(in the rows, 128 means zero)
Known rows, with every step that occurs:
kidop-vobir: [144 134 124 125 132 127 132 123 140 129 160 122 131 132  90 118  91 123
 119 136 148 103 124 131 120 139 154 112 135 121 104 124  98 160 130 130
 153 144 106  73 135 103 117  72 109 155 137  94 103 109 140 108 175 156
 124 143 197 130 133 139 104 152 130 134 140 105 113 164 101  84 111 152]
kidop-rupa-zule: [145 107 165 130 122 107  87 113 116 108 178  88 114 129  72 104 142  98
 184 120 122 144 172 161 126  77 145 143 139  92 153 144 145 165 152 109
 113 100 103 120 112 147 130 147 112 160 114 144  65 139 134 104  70 166
 183 156 132 133 119 141 131 124 158 152  98  39 134 103 201 115 118 141]
zosa-detu-vobir-nuse: [111 126  89 142 154  74 103 130 153 176 110 108 134 152 105 155 167 155
  71  90 140  94 137 142 139 105  64 147  95 110 110 140 158 122 101 131
 121  87 152 154 167  99 182 135  89 126  76 115 132 101 169 144 142  64
  96 110 119 132 146 127 141  87 155 160 130 127 132  88 171 117 111 109]
zule-vobir-detu-zosa: [173 165 121 171 107 144 158 162 112 135  73 143 118 133 168 137 136 128
 106 177 194 114 116  95 153 172  87 162 154 120 154 124 163 114  81 159
  97 155  82 126 162 141 127 110 141 142  94 101 106 137 112 149 153 129
 120 153 110 158 105 128 159 128 122 102 127 140 139 153 130 172 131 120]
rupa-zule: [136 115 111 125 127 149  98 141  92 117 151 113 114 151  97 108 141 109
 161 111 121 113 139 131 103 119 184 146 129 101 105 112 134 153 163 107
 121 102  94 111 106 136 136 123 110 138 127 111  98 105 141 134 111 166
 167 165 149 104 136 119 109 129 134 123 117 104 106 123 155 118 127 135]
nuse-vobir-zule-rupa-kidop: [ 76  49 141 110 168 141 150 105  98 110 146 128 136  98 177 139 136 144
 158 131 112 211 132 110 113 171 184 120 121 185 158 134 134 112  89 139
 134 112 178 123 107 146  90 144 154  95 165 154 172 122 138 113  99  98
 109  85 109 116 146 114 127 133 121  85 121 190 158 123  52 151 156 149]
detu-vobir-nuse-rupa-kidop: [ 87 133 125 121 105 128 100 117 155 174 110 135 138 123 127 143 155 158
  78 111  70 128 131 197 135  18 119 146 133 160  78 124  74 179 208  92
 154 122 145 153 131 179 192 139 152  92  78 147 177 168 130 155  49 119
 103  81 122  87 168  73 153 125 167 167 141 134 132 165 136 126 140 101]
zosa-detu-vobir: [104 128  84 160 153  82  93 159 144 178 123 106 133 126 140 142 146 134
 116 120 104  74 114 139 106 155 136 151 113 101  79 141 146 135  94 128
 138 111 138 160 115  79 163  92  77 134 118  89  85 114 156 137 141 104
 108 109 133 155 119 118 109  90 136 144 129 152 114  89 202 121 114 117]
nuse-vobir-detu-zosa: [158 104 141 164 162  85 191 137 116 132  55 144 132 132 160 110 149  76
 137 204 200 152  91 108 161 172 124 122 151 118 154 169 168 129  48 139
 101 144  96  93 157 118 102 137 188 129 120 126  85 199 137 110 127  63
 100 139  74 154 102 105 139 134 133  83 100 176 131 124 170 157 104 136]
rupa-nuse-vobir-detu: [146 156 106 113 150 130 194 166 154 119  84 132 110 115 138 103 126 112
 158 172 125 106  69 123 134 172 133  89 105  91 178 150 152 101  49 117
  93 148 145 113 162  82  47 187 159 123 182 114 127 177 121 107  92 123
 132 139  64 166  95 145 140 154 122  94 140 172 122 101 183  99  91 123]
zosa-detu-vobir-nuse-rupa: [ 96 136  99 148 130  74  87 120 160 173  79 127 161 129 122 147 144 138
  89  92 138 114 126 150 138  73  68 142 101 121  70 148 116 112 154 139
 140 132 156 172 142 120 203 135 117 104  67 151 141 140 145 166 125  65
  88  95 124 151 149  93 117  80 126 176 108 127 130  87 175 124 123  92]
kidop-rupa-nuse: [137 162 177 102 120 122 122 143 185 104 155  90 117 127  82 112 102 117
 167 151  77 108 116 148 127 104 149  78 141  90 169 150 132 132 134 106
 122 119 145 133 148 108 112 158 105 165 166 114  76 128 135  94  66 163
 189 118 118 146 100 156 130 141 168 155 153  97 144 103 192  73 120 122]
nuse-vobir: [120 125 119 139 157 152 154 128 113 130 104 117 130 137 108 100 121 110
 164 178 125 129  93  98 127 166 178 102 127 121 131 149 113 136  98 132
 120 131 112  87 139 116  90 112 134 121 128 121 130 156 150 101 118 110
 107 122 108 150 144 109  90 155 137  93 114 167 119 117 151 116 141 136]
vobir-zule-rupa-nuse: [106 125 154  84 134 123 120 132 129  85 154 119 136 122 130 150 105 132
 132 100  86 158 125 112  82 184 151  85 117 135 151 116 158  62 148 144
 139  96 198 167  82  96 111 138 113 131 203 153 113  63 135 120 136 131
 146 111 111 121  97 178 111 115 118 130 159 180 141  95  52 131 136 125]
rupa-zule-vobir: [158 146  97 140  94 199  94 161  80 109 154 124 100 145 106 110 142 140
 165 131 110  96 142  71 111 136 140 178 113 111 143  93 129 130 139 123
 120 117  77 128 110 165 130 113  62 143 102  94 159  87 119 139 159 199
 164 166 146 115 158 113 116 138 108 117 115  77 110 144 145 135 172 136]
detu-zosa: [141 122 151 154 132 122 126 142 122 128 104 122 147 160 137 125 123  92
 121 190 162 129 109 120 127 147 170 112 175 122  97 144 130 159 133 129
 151  97  96 112 115 141 158  88 151 138  98  98  76 138 168 114 130 106
 137 129 146 116 114 101 106 131 160 124 118 184 135 147 147 127 127 119]
kidop-rupa-zule-vobir-detu-zosa: [200 133 179 167  98 108 124 143 103 110 142 119 103 120 138 126 166  94
 159 151 205 143 166 122 171 102  49 200 149  99 207 139 187 135  80 131
  84 135  69 135 127 167 124 152 119 156  98 135  87 152  97 127 127 152
 160 173 103 140 101 144 192 121 132 142 100  33 149 122 208 181 119 136]
zosa-detu-vobir-zule: [ 94 109 115 149 185  27 108 165 124 156 151  97 145 115 168 156 143 148
 110  97 108  92 128 117 117 175 117 137 109 105 104 136 170  79 101 142
 122 127 178 192 140  98 167 112  87 118 160 103  95 101 160 158 181  63
 114 119  96 151 145 147 105  87 116 120 145 177 118  82 141 140 121 132]
kidop-rupa-nuse-vobir: [148 141 190 119 145 127 144 136 178 100 157  84 130 118  84  96 112  98
 196 178  82 133 100 110 148 134 139  61 132  99 192 173 144 125  75 110
 122 127 137 109 154  98  59 178 111 159 181 130 127 178 149  74  86 136
 153 112  82 149 107 137 117 158 153 124 136 119 144  99 212  84 124 128]
kidop-vobir-detu-zosa: [176 114 145 153 144  73 169 125 130 123 121 149 135 146 136 133 123  91
  88 155 219 113 117 148 156 153 102 135 159 118 126 137 133 155  85 138
 134 145  88  78 149 112 122  84 179 148 147 104  57 155 129 112 186 105
 107 158 164 134  89 144 148 129 139 119 125 127 120 161 144 136  71 148]
zule-vobir-nuse-rupa: [120 184 117 131  73 214 115 128 128 131  73 152 128 139  95 124 112 163
 128 113 138 138 142  77 164  85  77 127 129 141 116 111  88 104 174 146
 123 167 117 137 167 172 160 124 133 117  49 146 200 106 117 154 131 121
 110 122 151 144 183  99 109 136 103 141 115  87 143 144  90 132 185 101]
kidop-vobir-zule-rupa-nuse: [143 121 163  80 142 119 128 103 145  77 207 129 142 122 115 143  84 127
 116  91 112 122 141 107  88 173 115  72 107 146 156 113 134  79 122 138
 165 104 171 114 109  87  86 116 101 143 231 140 134  67 131 104 218 137
 129 126 152 107 108 200 111 132 106 128 163 139 135 125  28 118 117 146]

Rows:
[128 127 133 127 106 114  68 128  97 152 121 138 145 146  79 128 165 104
  99  78  96 125 155 153 126  19  80 157 118 121  92 124 116 146 228 106
 137 107 104 155 103 171 197 150 117 111  72 188 157 162 121 142  98 101
 108 130 115  93 161  90 131 102 131 173 109  83 105 118 166 151 131 111]
detu-vobir-nuse-rupa-zule
[102 140 126 119  99 129 123  90 139 145  62 140 136 139  90 117 106 136
 118 120 139 155 135 132 150  77 112 101 131 136  87 134  75 129 199 135
 122 137 149 137 175 152 170 127 168 109  65 161 142 142 127 143  85  91
 122 118 145 134 140  94 107 131 137 158 103  98 135 125 108 116 143 116]
vobir-nuse-rupa
[182 136 152 137 154 105 200 167 150 108  70 131 138 134 157 112 134  67
 138 209 165 114  80 117 149 167 109  97 139 101 174 163 171 107  42 113
 118 126 121  99 144 105  84 178 173 131 182 115 103 181 149  97 128 103
 123 137  51 135  79 132 161 144 128  97 127 193 128 113 210 129  98 117]
rupa-nuse-vobir-detu-zosa
[150 156 111 141  69 225  88 146  93 118 135 141 118 132 118 100 123 128
 179 116  93 113 147  74 118  98 140 179 129 125 100  95  95 132 190 124
 135 153  77 144  98 167 142 125  95 130 103 131 189 133  98 168 140 196
 146 152 166 124 158  82  95 129  76 119 104  89 106 158 164 160 187 118]
nuse-rupa-zule-vobir
[ 54  83 144 114 143  94 103 115 107 152 185 117 141 101 183 176 146 164
  99  89  49 161 151 166  92 136 165 150 139 194 124 117 145 132 167 127
 154  95 171 167  59 144 153 111 113 103 151 147 131  92 134 125 116 118
 115  78 104  84 133 149 150 108 144 139 155 184 142 119  48 180 136 130]
detu-vobir-zule-rupa-kidop
[143 145 135 120 156 171 152 161 153 112 129 114 129 137 109  90 118 106
 169 187  87 101  80  94 125 155 157  64 116 102 142 151 125 119  85 110
 145 114 133  95 135  98  64 156 109 130 178  97 155 140 158  89 131 139
 136 122 102 124 122 113 104 166 126 102 147 181 122 126 190  83 132 122]
rupa-nuse-vobir
[127 126 141 101 136 184 139 128 138 100 147 130 137 117 109 127 101 102
 159 147  94 163 103  84  86 181 157  74 123 143 162 138 143  99  86 130
 154  83 149  97  71  80  68 150 117 130 168 148 137 138 148  72 116 144
 111  88  92 121  83 124 107 135 111 114 131 190 139  96 136 116 137 117]
zule-rupa-nuse-vobir
[ 99 159 134 133 111 117  94 115 138 162  95 138 148 131  98 135 135 126
  86 101  96 128 122 150 143  56  84 117 131 137  89 135  99 134 213 126
 138 125 128 159 127 137 191 123 127  96  59 166 146 159 132 132 112  86
  84 102 111 121 158  92 119 111 148 161 125 135 122 123 131 136 136 105]
detu-vobir-nuse-rupa
[190 138 124 166 105 140 131 164  84 125 115 146  97 148 156 124 169 106
 129 149 194 108 153 104 142 136  78 205 135 101 164  99 179 130  93 133
 102 122  52 129 123 164 137 136 126 146 107 107 108 132 102 152 166 151
 147 188 103 126 115 129 172 116 107 114 112  88 123 137 177 178 133 132]
rupa-zule-vobir-detu-zosa
[100 137 142 141 152  58 114 164  98 153 152 104 143 139 142 143 130 119
 111 102  84 101 110 130 124 155 135 118 130 125 119 133 152  96 161 150
 129 129 146 162 128 121 159  93  96 111 143 136  91 109 137 121 166  82
 118 127  91 127 167 158 105 120 152 117 153 178 106 109  83 147 137 133]
detu-vobir-zule
[104 124 126 112 160  58  94 162 141 130 163 106 155 104 163 180 132 137
 103  78  75 114 142 115  79 182 104 124  93 131 137 123 185  51 101 142
 160  76 209 200  71  66 140 129  59 125 212 136 121  82 156 129 186  91
 108  85  90 120  95 175 127  69  94 149 166 187 136  61 134 140 120 110]
zosa-detu-vobir-zule-rupa-nuse
[ 73 117 124 118 102 171 119 127 163 144 100 128 138 109 166 117 107 165
 157 152  90 139 130 159 110  80 216 123 164 148  55 130  48 188 190  89
 150 165 138 133 101 161 149 127 177 115 123 115 153 157 119 169  25 175
 155  92 174 117 131  66 109 145 137 125 120 142 119 167 137 104 136 121]
nuse-rupa-kidop
[153 148 107 125 139 109 176 111 138 137 125 146 115 130 123 120 117 126
 113 115 185 102 109 171 144 152 123 122 124 120 123 129 124 145  97 134
 104 174 113 105 165  88 100 105 150 147 142 111  85 130  99 112 162 137
 116 170 161 159 105 173 138 139 126 130 137  80 111 138 106 101  76 158]
kidop-vobir-detu
[126 132 111 109 104 117 176 110 169 138  98 160 125  95 177 121 119 155
 120 126 147 120 137 205 146  84 150 143 139 147  84 127  52 177 146  99
 128 214 135 108 139 133 119 140 197 127 146 125 153 175  82 167  76 160
 132 128 173 132 118 111 147 148 121 134 122  97 114 186 129 103  82 145]
nuse-rupa-kidop-vobir-detu
[114 123 139 111 111 160 131 110 170 133 148 131 149 113 149 109  99 147
 128 130 106 122 140 176 125  71 189 128 150 151  63 129  32 199 178  90
 189 179 120  95 112 150 130 113 167 128 149  98 174 154 128 162 111 187
 139 101 211 102 143  80 115 156 121 131 122 105 113 206 128  88 128 136]
nuse-rupa-kidop-vobir
[167 155  96 137  89 190  95 112  85 114 139 139  90 177  78 125 162 144
 119 111 148 108 163  76 142  85  75 167  99 114 161  87 146 127 148 133
 110 102  79 108 170 174 139 145  72 127  67 126 179  71 132 144 152 150
 144 173 136 106 179 114 154 138 123 129 116  38 129 138 120 135 177 126]
rupa-zule-vobir-nuse
[124  94 120  89 123 167 125  33 153 123 167 152 129 138 103 164 133 165
  61  87 169 177 174 182 123  79 124 137 122 196 137 105  92 179 130 119
 165  87 141  68 123 142 129 119 149 130  92 139 177  84 130 114 124 143
 127  94 197  75 131 128 176 137 158 165 136  77 163 167  39 100 106 137]
zule-rupa-kidop-vobir-nuse
[ 53  77 132 100 138 134 121  97 107 116 148 130 130 103 176 162 128 171
 119 107 105 203 164 150  97 155 193 129 135 181 129 106 123 131 142 130
 139 105 182 154  88 149 127 111 149 102 161 146 139  88 117 136  90 133
 137  97 144  97 139 141 135 124 125 124 134 164 149 132  17 140 139 139]
vobir-zule-rupa-kidop
[131  91 138 108 158  88 149 116 149 125 210 113 131 116 160 126 114 186
 117 127 125 105 141 150 140 122 189 123 116 145 115 121  87 157 128 108
 158 157 143 116 164 147  98 110 136 123 196  92 171  94 133 139 165 144
 152 141 176 107 189 142 131 157 131 110 160 122 123 188  56  98 122 166]
rupa-kidop-vobir-zule
[113  81 119  97 121 164 119  73 148 124 191 134 124 118 129 150 120 147
 107 119 132 164 158 166 100 130 190 143 147 183 119 112  86 185 130 119
 180 104 135  76  68 119 109  88 144 130 135 110 140  99 124 117 120 198
 122  93 213  84 114 119 150 145 135 142 142 111 146 174  74 108 111 151]
zule-rupa-kidop-vobir
[174 110 135 108 116 122  96  81 120 113 139 145 133 151  54 101 130 108
 122  83 161 140 169 156 148  37  75 144 102 125  93 114  74 149 200 110
 148 133  92  92 148 164 145 138 134 133  95 160 174 141 125 143 152 131
 119 161 190  92 156 112 117 123 122 150  92  34 118 151 122 112 124 143]
kidop-vobir-nuse-rupa-zule
[140 121 133 151 140  90 161 142 121 130  55 141 121 140 155 126 134  95
  99 178 198 140 107 150 143 154 127 125 168 117 125 146 162 133  95 136
  98 132 115 137 144 122 143 112 186 131 118 116  46 155 124 123 112 103
 134 151 119 145  80 134 141 117 144 113 119 161 134 134 140 145  86 123]
vobir-detu-zosa
[152 167  92 134  83 176 131 163  95 121  79 171 108 109 147 109 142 136
 168 102 136 112 142 106 140 115  97 189 112 117 130  88 120 108 146 124
  91 192  96 160 114 154 125 144 136 126 101 156 150 146  65 172 118 180
 139 162 122 155 121 113 128 122  68 118 105  60 104 137 165 170 149 120]
nuse-rupa-zule-vobir-detu
[101 140 161  99 140  97  98 155 124 115 190 111 146 112 140 167 119 117
 109  83  40 117 121 125  77 165 117  91 118 149 146 121 178  74 154 141
 147  88 184 179  72  97 133 116  73 120 200 157 119  89 135 102 168 112
 115  98  82 102 107 176 121 105 127 146 178 209 128  85  78 151 134 119]
detu-vobir-zule-rupa-nuse
[135 184  74 141 101 181 155 154 118 136  89 146  91 125 157 130 127 161
 139 130 146  92 109  99 147 172 116 148 126 120 155 101 143  96  93 156
  59 174 111 144 171 121 106 117 117 132  95 105 116 120  81 148 132 158
 129 157 119 179 127 152 148 140 113 109 141 102 126 135 106 142 135 126]
zule-vobir-detu
[135 179 101 138  96 198 118 103 122 129 104 135 104 161  85 133 130 172
 103 124 151 121 130  71 157 114  88 134 122 131 148 113 128 116 130 154
 109 128 104 122 189 149 135 122  90 122  59 110 165  72 133 147 153 134
 128 141 138 145 175 129 139 139 142 131 139  95 145 140  74 126 181 114]
zule-vobir-nuse
[124 129  88 142 154 114 188 139 114 146  74 136 114 118 139  98 131 112
 157 156 153 132  92 136 151 169 131 113 124 114 151 155 146 115  59 139
  78 165 126 112 169 101  84 142 169 119 128 141  99 177 110 104 104  97
 106 152  83 189 113 138 122 146 116  92 111 140 120 116 147 133 106 141]
nuse-vobir-detu
[ 89  68 143 117 167 125 143  99  84  99 122 122 147 107 138 132 114 113
 165 132 125 212 127  83 118 211 156  94 119 162 157 143 161  64  95 179
 126 117 161 125 121 117  94 121 132 102 150 177 142 121 129 102 148  72
  97 104  97 149 128 146  87 123 106  86 110 195 147  97  39 166 160 147]
nuse-vobir-zule-rupa
